What can hang from each mark:
Z301: Z453 Z925
Z728: Z914
Z108: Z301 Z892
Z925: Z301 Z728
Z815: Z914
Z251: Z580 Z866
Z866: Z251 Z453
Z453: Z301 Z866
Z914: Z728 Z815
Z580: Z251

Every row comes from one small tree of marks. The marks that hang from a mark follow it in brackets, in the order of their numbers. Every link used is in the known rows. Which tree was each row made from?
Known rows:
Z866(Z251(Z580) Z453(Z301(Z925))): 0.47 1.75 0.75 -1.73 0.82 -0.27 -1.27 -2.78 -0.03 -2.08 -1.81 4.04 1.77
 0.12 -0.39 0.66 0.15 -1.18 0.11 -2.94 1.01 -0.20 -3.39 -0.96 -1.10
Z580(Z251(Z866(Z453(Z301(Z925(Z728)))))): 2.65 3.55 -0.26 -1.76 -0.04 0.05 0.05 0.67 1.45 -1.13 -0.92 -1.13 2.60
 1.46 0.69 1.87 0.98 -1.12 0.75 -1.39 0.38 2.25 -0.29 -1.57 2.42
Z301(Z453(Z866(Z251(Z580)))): 0.27 -2.77 -1.23 -1.13 0.46 -0.65 -0.28 -0.93 -1.85 1.10 0.40 2.30 0.83
 -0.14 -0.09 -1.04 -2.25 1.28 -2.45 -1.10 1.06 -2.52 -1.36 -0.49 0.33
Z815(Z914): 0.15 -1.83 3.20 0.00 -0.58 -1.77 0.57 0.80 -1.09 6.04 4.34 -1.93 -2.15
 -2.05 -0.20 -2.32 1.88 0.86 3.26 0.51 -1.95 -0.54 2.97 2.83 -0.60
Z914(Z815): -3.44 -2.06 3.00 0.12 1.49 0.59 1.88 1.33 2.02 2.84 3.88 -2.86 -1.81
 -2.93 0.02 -0.69 0.93 1.45 1.47 -0.10 -0.85 -0.33 2.06 0.52 -2.88
Z925(Z301(Z453(Z866(Z251))) Z728(Z914(Z815))): -1.65 -0.20 -1.89 2.03 -1.58 3.67 -0.28 -1.46 -1.84 -1.10 -0.88 -4.03
 -4.07 -1.18 1.19 0.94 -2.09 0.72 -2.29 -0.64 0.68 -3.53 2.83 -1.17 0.50
Z251(Z580 Z866): 2.49 -1.07 0.17 -0.51 1.70 -2.36 2.49 3.47 -1.08 2.39 2.17 2.64 0.14
 -1.27 -2.13 -1.12 -0.96 1.37 -1.21 1.26 -0.36 1.54 -1.16 -0.21 1.82
Z251(Z580 Z866(Z453(Z301(Z925(Z728(Z914)))))): 5.13 3.25 -1.38 1.92 0.96 0.05 0.64 3.63 -1.29 -3.64 -2.51 3.43 0.36
 -1.26 -1.59 0.11 -1.21 -1.80 -3.50 0.61 0.71 2.09 -2.91 -0.12 1.56
Z815(Z914(Z728)): 1.18 -0.86 1.53 -0.97 0.28 0.38 1.24 1.62 -0.62 6.39 2.00 -1.09 -1.69
 -1.59 -1.96 -3.56 2.45 0.40 5.16 2.47 -1.82 -0.09 3.26 3.24 -2.16
Z453(Z301(Z925) Z866(Z251(Z580))): 0.99 0.17 -0.70 -0.56 2.14 -2.64 -1.41 -1.72 -1.68 -1.17 -0.60 3.58 2.00
 0.94 -2.51 -1.13 -0.87 -1.91 -0.87 -1.67 1.24 2.71 -2.49 0.36 1.90
Z301(Z453(Z866(Z251(Z580))) Z925): -0.45 -1.75 -1.35 -0.92 2.92 -0.54 -0.63 -3.04 -0.68 -1.00 -0.75 2.59
 -0.03 1.39 -0.31 -1.52 -1.57 0.90 -5.49 -2.53 1.84 -1.83 -1.62 0.24
 0.27
Z108(Z301(Z453(Z866) Z925)): -2.21 -0.35 1.22 -0.18 0.22 -1.10 -1.59 -2.98 2.70 -1.86 1.15 -0.93 0.91
 3.47 2.90 -1.04 2.04 -1.25 -0.63 0.51 0.59 2.69 -1.38 1.84 -1.07
Z866(Z251(Z580) Z453): -0.01 -1.00 0.64 -1.59 -0.60 0.81 -0.33 -1.69 -1.85 0.97 -0.46 3.22 0.20
 -1.58 -0.33 0.53 -2.06 1.51 1.18 -2.12 0.38 -2.56 -2.24 -1.33 -1.55
Z251(Z580 Z866(Z453)): 2.84 0.06 0.58 -0.40 0.66 -0.78 0.98 2.43 -2.34 0.54 0.57 3.12 1.05
 -1.51 0.33 0.02 -1.47 2.04 -0.94 -0.35 -0.38 0.61 -3.10 -0.77 -0.32
Z914(Z728): -1.64 -1.17 0.82 -1.74 1.38 0.32 1.80 2.28 2.07 3.54 0.45 -0.08 -0.50
 -0.92 -2.38 -1.92 2.14 0.08 5.16 2.89 -1.85 1.58 2.50 1.76 -2.55
Z580(Z251(Z866)): 1.00 -0.40 0.94 -1.76 0.90 -1.62 1.62 0.32 0.62 3.28 3.24 -1.65 1.48
 -0.15 -0.31 0.09 -0.43 0.02 0.47 1.07 -0.65 2.48 1.64 -0.52 3.47
Z866(Z251): -2.84 -2.32 1.90 -1.43 -0.26 0.18 -0.28 -1.47 0.00 3.52 1.86 -0.82 -1.15
 -0.95 -0.46 0.10 -0.11 0.53 1.99 -0.26 -1.15 -0.92 1.64 0.24 -1.06
Z108(Z301(Z453(Z866))): -1.73 -1.29 1.56 -0.23 -2.13 -0.95 -1.34 -1.08 1.68 0.32 2.41 -1.26 1.97
 1.97 3.36 -0.55 1.34 -0.93 2.00 1.79 -0.09 1.94 -0.85 1.05 -1.00
Z108(Z892): -4.00 -3.30 1.71 1.32 -0.02 -0.97 2.07 -0.27 1.70 3.54 2.43 -1.88 -0.24
 -0.50 -1.19 -0.44 0.59 3.59 3.74 3.55 -2.19 -1.29 2.25 0.48 -1.95
Z301(Z453): -2.77 -2.26 1.98 -1.21 0.01 -0.83 1.06 1.14 3.05 2.26 2.72 -1.05 0.01
 -0.83 1.67 -0.16 2.46 0.88 0.69 1.03 -1.25 -2.21 2.07 0.73 -2.13
Z251(Z580 Z866(Z453(Z301))): 3.87 1.73 1.05 -0.57 -0.59 -1.98 0.37 3.35 -1.70 -0.44 0.47 4.20 3.94
 -1.27 0.23 0.70 0.02 -0.54 1.09 0.29 -0.70 1.93 -3.85 -1.28 0.41

Write each row's tree:
1.09 0.68 0.97 -1.96 -1.78 -0.18 -1.07 -0.87 -1.30 0.07 -0.42 3.87 2.70
 -1.41 -0.32 1.23 -0.51 -1.07 2.85 -1.40 0.22 -1.10 -2.91 -1.75 -0.78 -> Z866(Z251(Z580) Z453(Z301))
-1.95 -1.82 -1.42 -0.49 1.16 1.34 -0.95 -1.38 0.03 -0.06 -1.66 -1.70
 -1.49 1.70 0.67 -0.08 -0.38 1.54 -3.29 -2.50 0.67 -2.64 1.57 0.32 -0.90 -> Z301(Z453(Z866(Z251)) Z925(Z728))
1.40 0.68 1.41 -1.73 -0.30 0.27 0.13 -0.67 -0.52 1.44 1.67 -0.88 2.16
 -0.34 1.94 1.19 -1.04 0.56 1.00 -0.72 -0.46 1.42 -0.28 -1.24 1.25 -> Z580(Z251(Z866(Z453)))
2.69 4.03 -0.18 1.27 1.28 3.02 0.70 0.04 0.90 -3.06 -0.28 -2.90 0.49
 -1.63 0.99 1.27 -1.69 -2.28 -3.36 -1.02 1.48 1.78 0.07 -1.19 1.64 -> Z580(Z251(Z866(Z453(Z301(Z925(Z728(Z914(Z815))))))))
-0.13 0.51 -0.27 0.36 0.81 -2.59 -0.31 2.78 0.41 -0.36 -0.18 -0.64 0.52
 0.88 -1.54 -0.45 1.96 -1.06 2.41 0.06 -0.71 3.73 1.08 1.49 0.67 -> Z453(Z301(Z925(Z728)) Z866)
0.74 0.00 -3.64 1.74 -0.47 2.73 1.00 -0.57 -2.56 -1.57 -1.29 -0.82 -3.74
 -1.37 -0.76 0.09 -3.45 1.49 -3.76 -0.73 2.26 -3.92 0.99 -1.86 2.11 -> Z925(Z301(Z453(Z866(Z251(Z580)))) Z728(Z914(Z815)))
-0.47 0.63 -0.51 2.89 1.58 2.32 -0.75 -0.92 -1.53 -1.79 -0.67 -2.64
 -1.73 -1.93 -1.30 -0.35 -2.28 -2.41 -2.74 -1.34 1.00 1.11 1.14 0.76
 -0.05 -> Z453(Z301(Z925(Z728(Z914(Z815)))) Z866(Z251))
2.32 2.32 -1.62 0.77 -0.08 1.66 -0.47 -0.67 -0.92 -3.57 -3.25 3.22 -0.85
 -1.24 -2.09 0.79 -1.86 -2.27 -1.70 -1.31 1.58 -1.18 -1.90 -0.60 0.39 -> Z866(Z251(Z580) Z453(Z301(Z925(Z728(Z914)))))
1.03 1.85 -1.17 -1.70 -0.37 0.79 -0.56 -0.30 0.19 -1.69 -2.85 2.84 0.35
 0.27 -1.64 1.21 0.01 -0.14 0.69 -3.04 1.25 -1.82 -2.22 -2.08 -0.33 -> Z866(Z251(Z580) Z453(Z301(Z925(Z728))))
1.56 0.51 -2.54 -0.52 0.95 -1.69 -0.50 0.49 -1.62 -0.77 -1.84 2.32 0.61
 1.08 -3.64 -0.62 -1.01 -0.60 -0.46 -1.70 1.52 1.23 -1.05 -0.57 2.48 -> Z453(Z301(Z925(Z728)) Z866(Z251(Z580)))
-4.13 -2.01 1.84 0.57 -3.03 0.32 0.95 -2.80 4.67 1.90 2.68 -2.51 1.60
 2.37 2.52 0.25 1.96 2.14 3.09 4.68 -0.88 -2.45 0.21 -0.60 -2.33 -> Z108(Z301(Z453) Z892)
-0.55 -0.47 -2.38 1.09 -2.52 1.47 -1.11 -1.25 -2.40 -0.64 -1.99 -1.86
 -3.10 0.25 0.68 1.09 -1.47 -0.11 -0.63 0.70 -0.18 -2.36 2.83 -0.36 2.00 -> Z925(Z301(Z453(Z866(Z251))) Z728(Z914))
1.81 2.62 0.86 -0.25 -0.29 0.15 -0.32 2.84 0.19 -1.41 -1.49 0.06 1.32
 0.42 0.82 1.64 1.89 -0.33 0.23 -1.04 -1.15 1.96 -1.21 -0.40 -0.91 -> Z251(Z866(Z453(Z301(Z925(Z728)))))
-0.44 0.21 -1.03 2.52 -0.57 0.66 -0.94 -0.94 1.94 -3.04 -0.33 -1.83
 -1.60 2.01 1.59 -1.00 0.08 -2.03 -2.53 2.03 1.07 1.85 0.08 1.96 0.04 -> Z108(Z301(Z453(Z866) Z925(Z728(Z914))))
-1.28 -0.64 -1.64 -0.41 -2.13 -1.21 0.34 2.25 0.19 0.77 -0.32 -2.12
 -1.51 1.42 0.98 0.92 2.11 2.07 3.09 0.54 -1.01 -1.00 2.88 -0.36 1.06 -> Z925(Z301(Z453(Z866)) Z728)
-1.31 1.72 0.75 -1.31 -1.12 1.70 -1.58 -1.24 0.47 -0.98 -2.56 -0.35 0.15
 0.71 0.36 2.12 1.32 -0.73 2.16 -2.80 -0.29 -1.25 -0.24 -0.97 -1.90 -> Z866(Z251 Z453(Z301(Z925(Z728))))
4.12 2.85 -1.06 -0.45 0.45 -0.78 0.94 3.89 -0.55 -2.20 -2.29 3.14 1.49
 0.37 -1.16 0.81 0.59 0.07 -1.21 -1.08 0.29 1.49 -3.03 -1.40 0.64 -> Z251(Z580 Z866(Z453(Z301(Z925(Z728)))))
-1.00 0.32 -1.07 0.74 -2.19 0.41 1.43 2.08 2.08 -0.17 0.16 -1.94 -3.80
 -0.63 0.21 0.97 2.10 0.05 1.19 2.79 -1.07 -2.56 4.07 -0.06 1.23 -> Z925(Z301(Z453) Z728(Z914))
-1.44 -0.49 -0.35 1.32 1.77 0.91 1.46 1.44 3.37 -1.01 -0.09 -1.55 -3.58
 -0.86 -0.09 -0.72 1.25 -0.41 -3.92 1.29 0.22 -2.23 3.11 1.92 -1.07 -> Z301(Z453 Z925(Z728(Z914)))
-1.23 -0.04 -1.54 2.69 -0.72 1.81 1.06 1.71 -0.40 -1.31 0.41 -3.94 -3.85
 -1.56 1.23 0.28 -0.58 0.91 -1.06 0.93 0.03 -1.65 3.12 0.11 0.14 -> Z925(Z301(Z453(Z866)) Z728(Z914(Z815)))
-0.54 -1.12 -1.38 2.53 2.12 0.24 0.01 1.51 0.46 -1.98 -0.89 -1.28 -2.42
 -0.40 0.39 -1.34 -0.61 -0.55 -4.38 0.70 0.44 -0.16 1.99 2.54 -0.10 -> Z301(Z453(Z866) Z925(Z728(Z914)))
-0.65 -1.25 1.36 -0.52 -1.09 -1.61 -2.37 -0.80 -2.30 1.84 1.11 0.07 2.63
 -0.31 -0.23 0.17 -0.22 -1.98 3.32 -0.19 -1.14 2.30 -0.07 0.39 0.46 -> Z453(Z301 Z866(Z251))
-1.30 -1.28 -3.53 1.08 -1.26 1.73 0.09 -4.57 0.85 -1.24 -2.12 -0.27 0.17
 4.68 -0.58 -0.44 -2.42 3.36 -2.35 1.07 2.50 -3.18 -2.27 -1.97 0.33 -> Z108(Z301(Z453(Z866(Z251(Z580))) Z925(Z728)) Z892)
1.13 2.40 2.80 -0.20 0.80 -0.67 -1.25 0.51 0.20 -1.80 -0.37 1.14 2.95
 0.61 1.88 1.05 2.06 -1.70 -0.05 -1.09 -1.48 3.25 -2.30 0.67 -1.32 -> Z251(Z866(Z453(Z301(Z925))))
0.89 0.92 -0.63 2.73 1.26 -1.81 -0.55 2.36 -0.53 -1.93 -0.74 -0.31 -0.65
 -0.75 -1.91 -1.05 0.11 -3.30 0.27 1.63 -0.49 4.34 1.46 2.56 1.60 -> Z453(Z301(Z925(Z728(Z914))) Z866)
-0.02 -0.81 -1.82 -1.51 -0.85 -1.34 -0.56 -2.23 -2.06 0.02 -0.77 2.14
 -0.25 1.49 -0.05 0.26 -0.73 1.42 -0.34 -1.33 0.62 -1.88 -0.67 -1.43
 2.40 -> Z925(Z301(Z453(Z866(Z251(Z580)))))
1.75 1.31 2.93 -0.23 -1.34 -1.01 -0.84 2.36 -0.92 0.36 0.99 1.00 3.83
 -1.06 2.23 1.58 1.29 -1.22 2.58 0.47 -2.16 2.53 -1.94 -0.42 -1.31 -> Z251(Z866(Z453(Z301)))
-4.15 -1.85 0.36 1.25 -0.98 1.77 -2.02 -7.84 1.46 -0.74 -0.54 -2.27 1.54
 4.67 2.48 -0.33 -0.90 1.63 -1.28 1.14 0.67 -1.36 -1.44 -0.04 -1.83 -> Z108(Z301(Z453(Z866(Z251)) Z925) Z892)
